Each row comes from the steps of one path. Every step used is in the known rows, and no mark comes twice. Write the path behind each row, first mark first.
(in the rows, 128 means zero)
Known rows
tevek, nutev: [144 103 130 132 128 113 131 140 128 152 116 130 128  95 129 131 155 125
 123 148 149 122 121 131 161 120 122 158 136 119 148 152 136 112 111]
gopi, buza: [132  97 118 122 142 132 172 130 128 148 122 112 123 118 133 122 145 138
 145 141 130 154 138 137 135 104 116 168 109 138 147 132 136 143 114]
dedu, gopi, buza, meba, pinor: [103  77 122 115 175 144 201 126  89 106 143 146  78 122 126 120 146 134
 148 137 100 145 121 133 143  92 130 178 108 130 157 138 113 144 122]
bidil, tinum, nubivev: [153 110 123 135 128 102 151 105 107 136 165 134 110 112 114 141 150 115
 149 142 119 170 114 100 152 131 110 131  84 127 149 142 135 141 117]
bidil, vivu, zerad: [165 113 118 126 161 117 145 150  96 157 160 134 106 116 103 137 145 136
 121 146 122 134 107 104 195 108 137 126 129 152 126 137 138 158 114]
nubivev, tinum: [138  92 126 116 125 127 157 134 146 152 133 137 115 124 113 130 156 145
 145 164 122 159 109 121 108  99 128 165 119 125 141 136 119 152 115]
tinum, bidil, vivu, zerad, fetud, meba: [152 151 112 124 162 129 138 154  99 159 181 153 107 114  76 121 105  94
 115 114 130 198  60  87 236  76 130 104 140 118 147 138 132 154 151]
vuses, nubivev: [123  97 112 111 136 130 148 137 117 135 110 120 125 125 114 118 143 133
 138 140 149 135 114 125 156 124 142 160 132 114 164 116 126 139 132]
buza, meba, fetud, zerad, vivu, bidil, tinum: [137 158  91  99 182 130 118 129  83 117 198 175  84 112  91 157 135 153
 147 128 110 142 111  73 193 120 140 108 121 150 159 138 103 174 102]
vivu, bidil, tinum, nubivev: [166 122 118 163 149 125 148 114  98 134 165 150 111  95 109 142 141 106
 131 143 124 174 108  94 178 137 116 138  81 136 148 146 137 179 118]
tevek, nutev, vuses: [156  96 119 151 156 117 137 121 117 159 141 121 134 105 132 148 149 108
 129 164 168 110 100 126 161 131 126 157 143 125 159 155 125  89 100]
dedu, gopi, buza, meba, fetud, zerad: [117 102 108  77 180 133 173 125 114  89 152 142 109 127 126 152 128 134
 165 131 102 149 137 140 122 109 147 172 134 120 155 126 103 150 113]
bidil, vivu, zerad, fetud: [157 127 109 102 149 118 139 160  93 143 168 114 112 121  99 127 126 123
 134 146 126 149  87  90 191  87 139 123 131 149 133 137 136 177 134]
vuses, nubivev, tinum: [125  85 111  99 126 133 154 140 141 138 106 120 107 125 100 132 152 148
 141 156 134 161 105 126 121  95 137 179 128 117 162 125 111 164 129]
tovir, meba, pinor: [141  84 136 106 159 129 167 125 102 138 116 161 106 114 118 102 159 118
 135 160 126 124  97 105 146 121 112 132 149 104 156 139 152 149 118]
tevek, nutev, vuses, nubivev, tinum, bidil: [130  88 106 148 158 139 144 124 128 146 123 117 102  96 100 162 148 112
 138 156 163 171  74 110 172  98 108 173 141 113 187 163 105 113 114]
vivu, zerad, fetud, meba, buza: [138 132 106 105 136 132 143 153 124 118 165 169 127 114 101 115  92 115
 135 132 143 147  63  97 143  85 146 157 147 130 125 122 129 176 150]
tevek, nutev, vuses, nubivev: [145  91 105 132 157 123 134 126 112 144 117 102 128 106 118 150 144 111
 126 156 181 110  96 134 174 125 134 171 152 116 180 145 116 102 114]
gopi, dedu: [125  87 119 126 135 122 163 128 122 147 127  99 109 130 144 115 143 135
 142 135 132 123 138 118 142 131 138 155 115 122 150 143 142 151 111]
vuses, nutev: [135  98 132 137 128 120 150 134 129 153 114 135 139 128 125 113 139 114
 134 153 131 141 127 129 158 133 119 127 125 123 162 141 118 102 134]
vivu, bidil, tinum, nubivev, vuses, nutev, tevek: [178  97 107 173 171 134 151 121 114 155 152 120 120  97 102 154 137 101
 117 151 139 187 131 112 181 125  96 129  93 113 174 153 113 137 122]
dedu, gopi, buza, meba, tovir: [105  87 119 123 151 151 210 129  86 106 149 135 110 117 153 119 141 132
 136 145 107 150 119 139 124  87 136 182 125 119 155 133  94 152 116]
zerad, vivu, bidil: [137 137 110 151 140 142 133 158 101 140 149 141 130 114 111 118 132 135
 115 150 132 138 107  86 187 117 135 122 123 145 138 127 133 160 123]
nubivev, tinum, bidil, vivu, zerad: [150 112 118 139 160 135 156 148 114 159 166 149  79 107  84 148 148 137
 134 146 106 197  86  78 194  77 111 127 118 151 133 156 129 170 114]
fetud, zerad: [143 113 117 100 138 117 133 125 128 145 145 148 135 135 105 132 156 131
 145 137 149 143 111 136 152 129 144 136 144 113 147 124 121 132 116]
nubivev, tinum, bidil, vivu: [137 111 121 125 149 123 172 141 123 162 159 145  74 115  97 140 171 127
 153 154 109 202  97  79 183  94 112 131 119 122 155 147 121 135 120]
pinor, meba, fetud, zerad, vivu: [119 152 103  40 135  92 118 148 111 107 159 144 135 136  96 146 146 153
 167 130 115 162 106  96 146 108 107 111 158 133 160 123 130 125 115]
tinum, nubivev, vuses, nutev: [140  88 132 143 124 117 156 126 138 125 141 114 163 119 111 138 124 120
 137 148 137 171 135 118 148 121  90 127 110  96 160 140 126 101 130]
tovir, meba, fetud, zerad, vivu, bidil, tinum: [169 149 109  81 161 124 120 143  94 117 154 165 103  96 101 138 141 128
 136 155 117 150 112  73 174 113 132  97 152 112 153 144 133 199 116]
buza, meba, fetud, zerad, vivu: [112 140  95  81 167 119 123 130 102 113 184 151 111 141  99 155 128 158
 156 130 116 121 104  82 160 132 132 106 145 143 156 117 107 126 101]
tinum, nubivev, vuses: [139  91 127 138 129 119 157 123 131 122 161 119 157 113 114 142 133 134
 144 141 144 165 126 108 133 118 105 144 108  98 141 127 142 127 115]
buza, meba: [115 105 127 137 166 131 152 128 112 155 155 155 113 138 127 138 139 142
 134 138 117 121 102 107 148 132 132 146 126 137 155 129 120 128 106]
tovir, meba: [147  93 144 117 146 124 154 140 123 155 111 145 133 123 136 118 144 117
 125 164 121 129 105 107 130 123 125 134 156  97 149 134 151 152 118]

Which path is each row?
[163 153  99 124 138 115 118 125  90 121 189 141 111 112  75 156 144 122
 127 132 129 182  98  82 203 121 123  99 102 136 149 139 119 181 120] : fetud, zerad, vivu, bidil, tinum, nubivev
[162 133 102  83 161 119 146 143  82 142 178 154  88 113  65 108 125 108
 114 126 137 155  67 110 220  72 137 120 138 128 147 132 129 167 148] : bidil, vivu, zerad, fetud, meba, pinor
[149 145 113 143 134 129 133 150  91 145 164 147  98 102 110 121 147 136
 126 148 122 156 117  82 194 103 138 117 101 144 142 144 127 173 124] : zerad, vivu, bidil, tinum
[122 145  81  99 197 150 140 137  97 111 171 140 104 116  98 159 117 159
 139 125 113 145 122  96 178 109 119 138 128 165 158 125 109 178  99] : gopi, buza, meba, fetud, zerad, vivu, bidil
[134  88 136 131 122 126 153 142 144 143 124 128 156 120 123 115 138 137
 139 151 145 154 149 132 147 103 116 135 129  93 158 142 119  98 132] : nubivev, vuses, nutev
[142 115 115 124 135 132 128 149 112 131 151 123 144 121 111 118 105 126
 137 140 135 144  86 103 151  95 136 137 125 151 128 134 140 179 134] : vivu, zerad, fetud
[133  95 134 104 147 126 175 145 125 126 120 168 114 112 144 121 148 122
 152 172 122 123  97  79 111 127 124 153 162 109 140 129 149 157 120] : tovir, meba, buza
[148 100 131 100 161 125 155 133 121 126 118 151 133 109 139 121 132 119
 150 165 118 123 117  95 117 137 118 134 154 106 149 130 155 149 112] : tovir, meba, fetud
[144 112  84 118 176 142 151 145  94 136 175 104  86 121  70 159 120 111
 149 156 142 196  40  67 201  66 124 139 136 145 172 147 107 178 139] : nutev, vuses, nubivev, tinum, bidil, vivu, zerad, fetud
[136 152 101 110 161 129 157 158 101 129 190 178  87 105  86 124 109  98
 142 122 131 191  51  57 216  78 129 121 144 127 138 133 130 160 154] : tinum, bidil, vivu, zerad, fetud, meba, buza
[130 116  96  98 149 140 146 164 104 132 148 111  78 110  69 141 125 129
 145 139 121 212  62  69 200  54 121 139 128 137 160 144 118 201 148] : vuses, nubivev, tinum, bidil, vivu, zerad, fetud
[132 141  94  76 136 112 122 134 113 108 165 137 133 128 100 136 137 144
 163 139 136 135 119  95 157 128 133 107 142 131 143 116 121 126 114] : meba, fetud, zerad, vivu
[142 158  87 113 182 122 120 112  76  98 215 163  92 112  79 179 122 136
 145 124 103 159  97  58 196 138 114  99 102 154 160 135 110 177 101] : buza, meba, fetud, zerad, vivu, bidil, tinum, nubivev
[153 132 112 146 126 126 138 140 100 118 190 126 123  91  96 145 134 141
 128 141 131 185 126  68 184  93 109 116  85 121 139 143 134 172 119] : zerad, vivu, bidil, tinum, nubivev, vuses
[138  80  99 118 152 136 159 121 129 143 131 110 114 135 102 151 145 131
 146 172 154 146  86 121 121 108 139 179 134 122 173 128  99 143 118] : nutev, vuses, nubivev, tinum
[153 127 118 156 120 123 138 142 106 120 168 120 131  95  93 140 127 128
 122 149 124 192 136  79 199  95  94  97  87 117 159 156 118 146 134] : zerad, vivu, bidil, tinum, nubivev, vuses, nutev
[149  91 110 150 163 127 152 130 122 178 110 118 124 136 125 126 145 101
 123 161 138 137 117 132 158 145 118 129 132 131 173 133 109  90 125] : vuses, nutev, tevek
[153 144 109 154 134 122 135 132  85 126 179 133 108 101  97 142 135 119
 126 144 115 172 102  66 195 119 111 107  82 149 145 143 133 176 122] : zerad, vivu, bidil, tinum, nubivev
[151 141 102 109 138 142 165 146  97 144 191 158  95 100  75 119 122 110
 114 137 129 221  42  89 196  35 116 125 145 114 151 144 100 185 140] : nubivev, tinum, bidil, vivu, zerad, fetud, meba, tovir
[154 139 112 110 152 131 145 157 122 160 177 152  90 113  64 134 115 109
 118 131 115 221  52  88 201  45 124 124 137 118 145 147 118 180 148] : nubivev, tinum, bidil, vivu, zerad, fetud, meba
[137 104 105 119 162 142 152 153 109 146 140 132  72 107  70 150 144 141
 130 138 118 196  82  85 206  72 121 143 125 141 154 145 119 181 128] : vuses, nubivev, tinum, bidil, vivu, zerad
[155 108 123  69 164 116 138 124 126 122 127 159 137 117 119 135 139 120
 153 155 130 130 112 112 125 138 129 125 174  92 154 127 142 156 111] : tovir, meba, fetud, zerad
[148  79 115 142 158 131 155 137 138 170 122 112 140 126 123 130 143 123
 128 157 152 151 139 136 145 116 113 138 137 102 168 134 109  85 122] : nubivev, vuses, nutev, tevek
[146  80 104 119 145 126 139 129 134 147 114  99 111 105 105 164 153 125
 128 172 167 133  89 135 138  97 128 191 147 117 178 153 102 127 110] : tevek, nutev, vuses, nubivev, tinum
[149 132 106 114 124 142 142 137  98 130 168 152 151 110 104  97  97 113
 104 129 154 152  62 130 159  71 138 141 151 115 140 124 114 176 140] : vivu, zerad, fetud, meba, tovir
[147 123 109 105 147 134 135 133 101 132 162 165 118 115  76  96 103 111
 116 120 147 149  64 126 180  78 132 136 132 127 142 129 132 169 146] : vivu, zerad, fetud, meba, pinor
[109 116 125  83 134 105 165 150 123 122 138 169 116 125 130 130 160 142
 175 146 115 156  96  91 117 115 106 166 143 136 150 130 141 131 123] : pinor, meba, buza
[138 132 119 101 125 120 140 140 131 150 147 144 141 132 107 103 113 102
 125 132 148 160  84 127 150  96 146 141 140  93 157 118 124 139 151] : zerad, fetud, meba
[145 142 104 110 173 132 150 139  78 142 186 173  79 105  60 107 119  95
 125 111 134 194  52  85 252  71 117 102 132 122 155 142 134 151 151] : tinum, bidil, vivu, zerad, fetud, meba, pinor
[161 141 104 117 130 118 121 133 105 111 199 133 128 101  74 160 143 145
 132 130 142 193 120  85 191  91 119 106 107 107 144 140 121 178 116] : fetud, zerad, vivu, bidil, tinum, nubivev, vuses
[167 119  97 166 156 130 140 138  99 145 164 104 116 102  94 154 132 114
 113 154 131 187 126  81 196 109  92 100  95 126 169 149 109 134 126] : zerad, vivu, bidil, tinum, nubivev, vuses, nutev, tevek
[166 110 123 154 143 130 150 123 113 125 176 144 129  85 106 145 139 128
 135 139 139 186 131  98 167 107 112 143  85 107 144 148 138 175 115] : vivu, bidil, tinum, nubivev, vuses
[148 123 119 153 172 131 150 145  92 157 170 154  97 107  97 136 140 121
 130 129 119 172  93  79 228 106 118 107 122 148 134 147 143 145 117] : tinum, bidil, vivu, zerad
[141 136 110 131 159 129 143 156  89 142 178 133 102 112  95 127 120 109
 143 131 122 187  73  63 224  87 119 104 124 146 141 147 141 162 138] : tinum, bidil, vivu, zerad, fetud
[162 147  91 100 144 118 121 125 103  83 206 140 127  88  79 162 128 144
 156 132 138 186 133  74 180 105 111 106 105 114 144 136 126 174 111] : meba, fetud, zerad, vivu, bidil, tinum, nubivev, vuses
[157  99  98 141 181 133 139 142 102 154 147 112  75  87  74 182 146 119
 118 155 150 171  64  94 223  75 113 155 144 140 170 173 110 143 111] : tevek, nutev, vuses, nubivev, tinum, bidil, vivu, zerad
[131 121 117 110 138 122 166 135 137 137 150 185 115 118 116 116 135 118
 142 140 144 139  95 114 137 118 144 162 143 105 140 114 123 124 135] : fetud, meba, buza
[130 130 114  49 151  97 129 129 124 118 144 162 141 129 107 144 152 140
 172 127 123 163 111 123 130 125 111 140 157 120 164 128 133 127 112] : pinor, meba, fetud, zerad
[108  86 129 125 164 139 189 140 110 122 136 128 106 130 143 135 133 132
 137 141  95 148 128 136 125  95 143 179 116 125 150 135 111 147 121] : dedu, gopi, buza, meba
[123 121 123  78 146 105 147 137 119 122 135 156 136 120 126 130 143 138
 170 136 111 154 115 108 125 125 101 149 137 133 159 130 146 123 113] : pinor, meba, fetud
